Known rows, with every step that occurs:
e -> j: [ 37.4   3.8   0.3  -6.7   5.7 -34.4   4.3   5.7 -19.3   3.4 -22.5   3.6
  -2.9 -15.3  -3.9  -5.6   6.3 -10.6]
a -> l -> n -> f: [  2.9  13.5 -40.3  25.6 -15.9  46.1 -17.6   9.2 -69.8   4.1  -4.2  -9.2
 -30.8  46.4  25.9  66.3  16.8  49.7]
a -> f: [-19.0 -18.6 -17.0  21.7   3.4  10.0  -7.8  26.4 -24.8  12.0  -8.9  -1.9
 -39.4  30.6   0.9  33.1   6.6  16.0]
a -> l: [-13.3 -10.9 -15.8  13.2  -3.2  14.2   1.9  25.1 -43.3  -0.7   4.3   0.5
 -22.2   8.6 -11.5  25.4   8.0  30.8]
j -> a -> l -> n -> f -> h: [ 27.0  28.2 -49.4  42.5   2.3  28.9 -16.5   9.1 -75.0 -30.4 -12.7 -58.3
 -45.9  68.4  47.3  71.2  15.5  57.4]
n -> l -> a -> j -> e -> f -> h: [ 31.5  60.1 -32.8  27.9  27.2  12.5 -48.3  20.6 -24.2   6.5 -27.2 -50.8
   5.4  25.8  35.5  -7.3  23.1  60.2]
j -> e -> f -> a: [  2.8  15.0 -10.2  29.4 -10.3 -11.9 -59.1  -0.5 -33.6  51.5 -19.8 -14.3
  -4.8 -16.6   4.0 -28.0 -18.7  38.9]
f -> a: [ 10.5   2.0 -20.3   4.4 -23.6   0.6 -36.4   4.5 -24.4  14.6  -2.1  21.5
 -24.6  -9.1  24.8  -2.4  -9.4  27.3]
a -> l -> n -> f -> h: [  0.6  23.1 -30.6  52.0  13.5  54.9  -0.8   0.5 -81.3 -10.1 -17.9 -40.3
 -22.1  64.2  54.0  47.9  21.7  39.1]
a -> j -> l -> n: [ 19.8  23.8 -63.9 -10.4 -35.6  30.4  -6.5  42.7  11.6   4.5  -3.4 -11.8
 -46.3   6.4  21.6  74.6 -17.9  28.9]
j -> a: [ 25.7   5.1 -19.0 -10.4 -11.3 -25.2 -14.4   7.6   6.2 -20.5   3.8 -18.2
 -23.8   3.0  -4.1  23.0  -4.6  18.0]
l -> a -> f -> h: [ 13.5  -4.7 -33.8  49.2  10.6   8.4  -5.9  20.7 -46.7  -1.1 -30.9 -24.0
 -29.6  36.5  46.5  26.5  12.9  38.4]
j -> a -> l -> n: [ 13.0  -0.6 -59.4   2.2 -30.4  10.9 -21.0  14.9 -48.3   3.7   6.3 -17.2
 -51.2   4.5  10.3  75.8 -20.8  61.2]
e -> j -> a -> l: [ 49.9  -5.0 -34.6  -6.2 -11.0 -45.0  -9.6  38.9 -56.6 -17.9 -15.4 -15.3
 -45.9  -4.6 -18.9  42.8   9.4  37.4]
n -> f -> a -> l: [ 13.7   6.7 -34.5  29.4 -22.5  24.2 -45.0  32.6 -84.4  -6.8  -6.2  10.2
 -46.9  44.7  26.5  36.2  32.9  64.0]
j -> a -> f: [  7.2 -13.1 -34.6  10.8  -8.3 -14.6 -23.1  33.7 -20.2  -8.4  -5.7 -19.9
 -63.0  33.7  -3.0  56.0   2.7  31.9]
e -> j -> l -> n -> f -> a: [ 65.6  36.3 -70.0  20.0 -48.1   2.9 -44.8  23.7 -76.7  12.2 -34.5  -6.3
 -43.8  23.2  51.9  54.2  11.6  37.1]
j -> e: [-12.4   1.7   6.8  12.9  -3.6   4.3   0.5  -0.5   4.2  17.5  -6.8 -36.8
   0.5 -17.8 -21.6  -2.7 -27.0  11.4]
j -> a -> l: [ 14.0  -8.7 -35.3   2.0 -15.5 -10.8 -12.8  33.3 -39.3 -20.1   7.7 -19.2
 -44.5  11.0 -15.7  48.5   2.4  49.5]

Rows:
[ 42.1   1.0 -25.2  31.0  24.5 -43.8  -2.7  32.2 -47.3 -18.9 -40.4 -48.3
 -55.9  35.7  18.0  32.8  13.7  12.7] : e -> j -> a -> f -> h
[ 55.6   4.7 -59.1  49.6  -1.5 -19.8   5.2  56.2 -73.9  -8.0 -54.5 -42.8
 -44.0  30.9  34.5  43.4  25.2  28.4] : e -> j -> l -> a -> f -> h
[ 49.0  12.6 -38.0 -21.6 -23.5  -3.2 -19.3  35.6  17.2  -9.7  -9.6  18.9
 -26.5  -8.6  23.9  38.4   4.2  45.2] : l -> a -> j
[  7.6   8.9 -56.0  16.7  -9.9  21.8 -43.3  28.9 -55.1   5.8  -7.7   4.0
 -34.5  40.0  26.2  43.4  34.9  59.0] : n -> l -> a -> f
[ 38.0   7.8 -52.5   8.7 -37.5  -0.9  -6.3  31.9 -19.8  -9.3  -9.2 -14.3
 -10.6  -0.7  11.1  33.4   7.4  34.0] : j -> l -> a
[ 19.5  32.4 -49.4  23.3 -27.2  37.5 -13.4  14.7 -36.1  -5.2  -7.9 -32.5
 -19.8  49.6  31.2  63.0  13.9  20.2] : j -> l -> n -> f
[ 25.5  27.4 -43.5  17.5 -34.6  32.8 -57.2 -11.7 -50.2  19.2 -10.8  12.3
 -31.7  27.9  63.5  37.8  -0.2  45.4] : l -> n -> f -> a
[ 28.7  39.0 -49.8  10.0 -40.8  41.1 -60.1  20.3 -18.1  26.1 -17.4 -13.4
 -59.4  12.2  46.3  59.1 -25.8  70.7] : l -> n -> f -> a -> j -> e
[-11.8  -5.0 -42.2  12.7 -19.7  35.8  -7.5   5.8 -52.4  23.3   2.8   0.7
 -28.5   0.1  14.7  52.8 -17.4  45.0] : a -> l -> n
[ 35.4  35.1 -79.1   5.0 -41.7  14.6 -70.2  42.9 -26.7  39.5 -15.8  10.6
 -48.5   6.7  51.7  49.3  -9.2  54.6] : e -> f -> a -> j -> l -> n
[ 32.6  52.3 -53.7  30.2  -2.9  48.9  -1.6  38.6 -17.6 -28.4 -20.3 -52.5
 -39.6  70.2  61.1  70.8  19.8  24.6] : a -> j -> l -> n -> f -> h
[ 41.2  37.1 -50.7 -24.9 -15.4  17.6 -38.6  34.1  -3.3 -16.2   1.5  16.3
 -21.7  13.9  29.4  36.9  28.5  58.1] : n -> l -> a -> j
[ -8.5   8.5 -52.0  42.2 -29.5  24.2 -66.7   4.9 -86.0  74.6 -17.5 -14.2
 -32.8 -16.2  19.4  23.6 -36.5  83.2] : j -> e -> f -> a -> l -> n
[-20.4  -7.4  -8.6  49.4  31.7  17.3   8.2  17.5 -34.1  -1.1 -21.3 -33.3
 -31.3  48.8  25.6  16.0  11.4   5.3] : a -> f -> h
[ 38.3  14.1 -31.3  -7.8 -26.6   2.2 -16.9  34.1  20.3   7.4 -15.7 -17.2
 -25.3 -26.0   2.6  33.2 -23.7  57.3] : l -> a -> j -> e
[ 74.8  12.5 -52.0   0.4 -32.4 -35.8  -3.2  38.1 -37.5  -8.0 -34.1 -11.6
 -12.5 -17.0   8.0  28.6  12.9  23.1] : e -> j -> l -> a
[ -9.3   1.6 -27.5  42.9 -13.5   3.5 -57.8  23.9 -78.5  50.4 -15.7 -14.3
 -27.3  -7.4  -7.3  -3.6 -11.6  72.1] : j -> e -> f -> a -> l
[ 63.9   7.5 -18.0 -18.4  -6.6 -59.7  -9.1  14.2 -13.0 -17.9 -20.0 -14.9
 -25.3 -12.3  -7.9  17.0   0.6   7.7] : e -> j -> a
[ 44.2  -9.1 -34.7   3.8  -3.0 -50.1 -19.6  41.1 -37.7  -4.8 -29.2 -16.6
 -64.9  16.2  -6.4  50.3   9.4  22.2] : e -> j -> a -> f
[ 19.6 -11.0 -69.8  30.1 -33.6   7.8 -16.5  58.6 -45.2   2.5 -19.2 -16.5
 -49.3  29.0  13.2  67.2  13.5  49.5] : j -> l -> a -> f
[ 17.8   0.7 -60.2  58.8  -5.9  15.0   0.4  50.0 -55.2 -11.6 -30.4 -46.8
 -42.0  47.2  38.7  49.7  19.2  39.3] : j -> l -> a -> f -> h
[ 16.7  11.1 -16.2  16.1  -6.8 -16.9 -63.7  -1.0 -37.9  33.8 -12.8  21.3
  -3.4   0.3  28.1 -25.1   9.6  27.4] : e -> f -> a
[ 29.2  39.9 -45.5 -12.8 -18.5  22.4 -36.8  33.5   0.1   1.0  -5.0 -20.1
 -21.2  -3.2   7.5  33.0   0.6  68.4] : n -> l -> a -> j -> e
[ 26.1  26.0 -39.0  -5.3 -12.1  13.8 -33.9   2.9 -32.3  -7.5   1.4   5.3
   4.3  10.2  26.0  10.2  27.3  44.4] : n -> l -> a
[ 40.5  37.8 -55.8  -3.3 -38.3  36.9 -62.6  21.8 -21.0   8.8 -11.5  22.6
 -58.0  30.5  69.4  64.4   2.0  60.7] : l -> n -> f -> a -> j
